What can hang from each mark:
J_248: J_325 J_454
J_454: J_65 J_248
J_374: J_176 J_325
J_65: J_454
J_381: J_65
J_163: J_325
J_325: J_163 J_248 J_374

Every row comes from one small tree of marks. The marks that hang from a mark follow it in brackets, in the order of their numbers. Every link used is in the known rows. Which tree was each row made from?
Known rows:
J_454(J_65 J_248(J_325(J_163 J_374))): -.35 -.25 -.13  .05 -.05 -.06 -.01 -.15 -.06  .02  .20  .07  .41  .06  .22  .04  .03  .16 -.08
J_381(J_65(J_454(J_248(J_325(J_163))))): -.20 -.39 -.04  .45  .19 -.14  .13 -.28  .04  .14  .01 -.11  .56  .13 -.09  .06  .09  .14 -.04
J_163(J_325(J_248)): -.27  .27  .02  .07 -.30 -.01 -.32  .22 -.08  .12 -.41 -.15 -.18 -.09  .15 -.02  .03  .28  .16
J_381(J_65):  .10  .18 -.23 -.07  .11  .23 -.09  .03 -.13  .10 -.17 -.23  .22 -.06 -.14 -.18  .09  .18  .06
J_374(J_176 J_325(J_248(J_454))):  .15  .09  .04  .09 -.10 -.18 -.13  .05 -.06 -.03  .00 -.17 -.08 -.01  .31 -.05  .37 -.07  .22
J_163(J_325): -.20  .18  .04 -.09 -.15  .12 -.26  .20 -.20  .08 -.33 -.14  .01 -.06 -.02  .04 -.01  .26  .01
J_65(J_454):  .08 -.18 -.26  .35  .22  .10 -.06  .14 -.11 -.06 -.30 -.22  .28  .07 -.20  .13  .06  .09  .03
J_325(J_163 J_248 J_374): -.32  .16  .10  .13 -.20 -.11 -.19  .01  .07 -.16 -.04 -.07  .14 -.04  .45 -.04  .10  .08  .16
J_454(J_65 J_248):  .02 -.27 -.49  .14  .24  .25 -.01  .01 -.07  .11 -.07 -.03  .04  .11 -.19  .05  .03  .14  .16
J_454(J_248(J_325(J_374))): -.46 -.24 -.05  .04 -.07 -.17  .05 -.13 -.09  .15 -.13 -.07  .43  .04 -.03 -.14  .09  .07 -.16
J_454(J_65 J_248(J_325)): -.19 -.30 -.45  .04  .04 -.02  .01 -.13 -.10  .21 -.20 -.01  .24  .11 -.16 -.13 -.04  .21 -.04
J_325(J_163 J_248(J_454) J_374(J_176)): -.14  .01  .19  .04 -.12 -.09 -.11 -.11 -.12 -.12  .23 -.03  .05 -.10  .55  .07  .28 -.13  .22
J_163(J_325(J_248(J_454(J_65)) J_374)):  .13  .04 -.20 -.08 -.23  .45 -.26  .31 -.28  .16  .08 -.04 -.35 -.21  .35  .03  .25  .17  .28
J_381(J_65(J_454(J_248))):  .16 -.37 -.30  .52  .40  .24  .14  .01 -.04  .17 -.02 -.22  .32  .11 -.34  .10  .23  .06  .12
J_65(J_454(J_248(J_325))): -.25 -.50 -.24  .41  .16 -.21  .11 -.14 -.05  .15 -.33 -.13  .47  .16 -.30  .07  .04  .07 -.11
J_248(J_325 J_454): -.20 -.20 -.26 -.19 -.02 -.12 -.07 -.30 -.21  .17 -.31 -.09  .17 -.03 -.04 -.34 -.07  .05 -.03
J_374(J_176 J_325(J_248)):  .04  .32  .14  .16 -.20 -.29 -.15  .20  .01 -.13 -.15 -.22  .11  .02  .30  .05  .36  .07  .08
J_374(J_325):  .02  .18 -.04  .04 -.02 -.06 -.15  .13  .00 -.10 -.16 -.21  .20  .05  .05 -.08  .15  .11 -.02

Write each row's tree:
-.52 -.18  .31  .04 -.12 -.40  .04 -.23 -.12 -.03  .17  .02  .61  .02  .27  .12  .17  .01 -.21 : J_454(J_248(J_325(J_163 J_374(J_176))))
-.28  .29  .15  .02 -.38  .08 -.29  .33 -.14  .07 -.20 -.15 -.05 -.17  .29  .02  .20  .23  .11 : J_163(J_325(J_248 J_374))
-.19  .24  .14  .26 -.21 -.34 -.23  .00  .23 -.19 -.09 -.13  .10  .11  .46 -.04  .12  .14  .17 : J_374(J_325(J_163 J_248))
-.11  .32  .32  .22 -.24 -.43 -.17  .05  .10 -.25  .03 -.12  .19  .07  .50  .14  .27  .08  .13 : J_374(J_176 J_325(J_163 J_248))
-.26  .25  .28  .09 -.24 -.21 -.15  .07 -.05 -.20  .10 -.08  .25 -.08  .50  .18  .25  .04  .07 : J_325(J_163 J_248 J_374(J_176))
-.40 -.48  .10  .43  .07 -.24  .09 -.17  .00 -.03  .07 -.05  .62  .11  .11  .17  .11  .03 -.14 : J_65(J_454(J_248(J_325(J_163 J_374))))
-.06  .25  .34  .06 -.08 -.31 -.16  .05 -.04 -.29  .13 -.13  .36  .07  .33  .19  .23  .04 -.06 : J_374(J_176 J_325(J_163))
 .06 -.19 -.50 -.24  .04  .12 -.09 -.15 -.29  .18 -.17 -.03  .07 -.03 -.03 -.27 -.05  .14  .04 : J_248(J_325 J_454(J_65))
 .23 -.10 -.57  .04  .06  .26 -.14  .01 -.11  .12 -.14 -.05 -.29 -.03  .14 -.16  .06  .10  .39 : J_325(J_248(J_454(J_65)))
-.33 -.31 -.26  .09  .00 -.15 -.01 -.28 -.01  .07 -.01  .08  .29  .14  .06  .01 -.12  .21 -.01 : J_454(J_65 J_248(J_325(J_163)))
 .07 -.16 -.36 -.27 -.05  .22 -.08 -.03 -.34  .13  .05 -.05  .18 -.12  .13 -.24  .11  .08 -.04 : J_248(J_325(J_374) J_454(J_65))
-.20 -.25 -.30 -.01 -.04  .08  .03  .00 -.16  .16  .01 -.01  .35  .03 -.01 -.08  .12  .15 -.13 : J_454(J_65 J_248(J_325(J_374)))
-.19  .16  .26 -.07 -.06 -.09 -.12  .04 -.17 -.25  .19 -.07  .42 -.07  .34  .19  .21  .02 -.08 : J_325(J_163 J_374(J_176))
-.28 -.10  .24 -.25 -.15 -.26 -.06 -.26 -.29 -.07  .19  .00  .44 -.10  .42 -.01  .14 -.08 -.14 : J_248(J_325(J_163 J_374(J_176)) J_454)
 .29  .01 -.26 -.04 -.04  .26 -.09  .20 -.29  .03  .20 -.06 -.11 -.15  .34  .04  .38 -.02  .25 : J_325(J_248(J_454(J_65)) J_374(J_176))
-.12 -.09  .04 -.25 -.12 -.12 -.03 -.13 -.38  .07  .02 -.08  .37 -.14  .18 -.12  .23 -.05 -.15 : J_248(J_325(J_374(J_176)) J_454)
 .01  .08  .23  .15 -.12 -.31 -.16 -.11  .04 -.16  .16 -.08 -.02  .03  .54  .03  .30 -.09  .26 : J_374(J_176 J_325(J_163 J_248(J_454)))
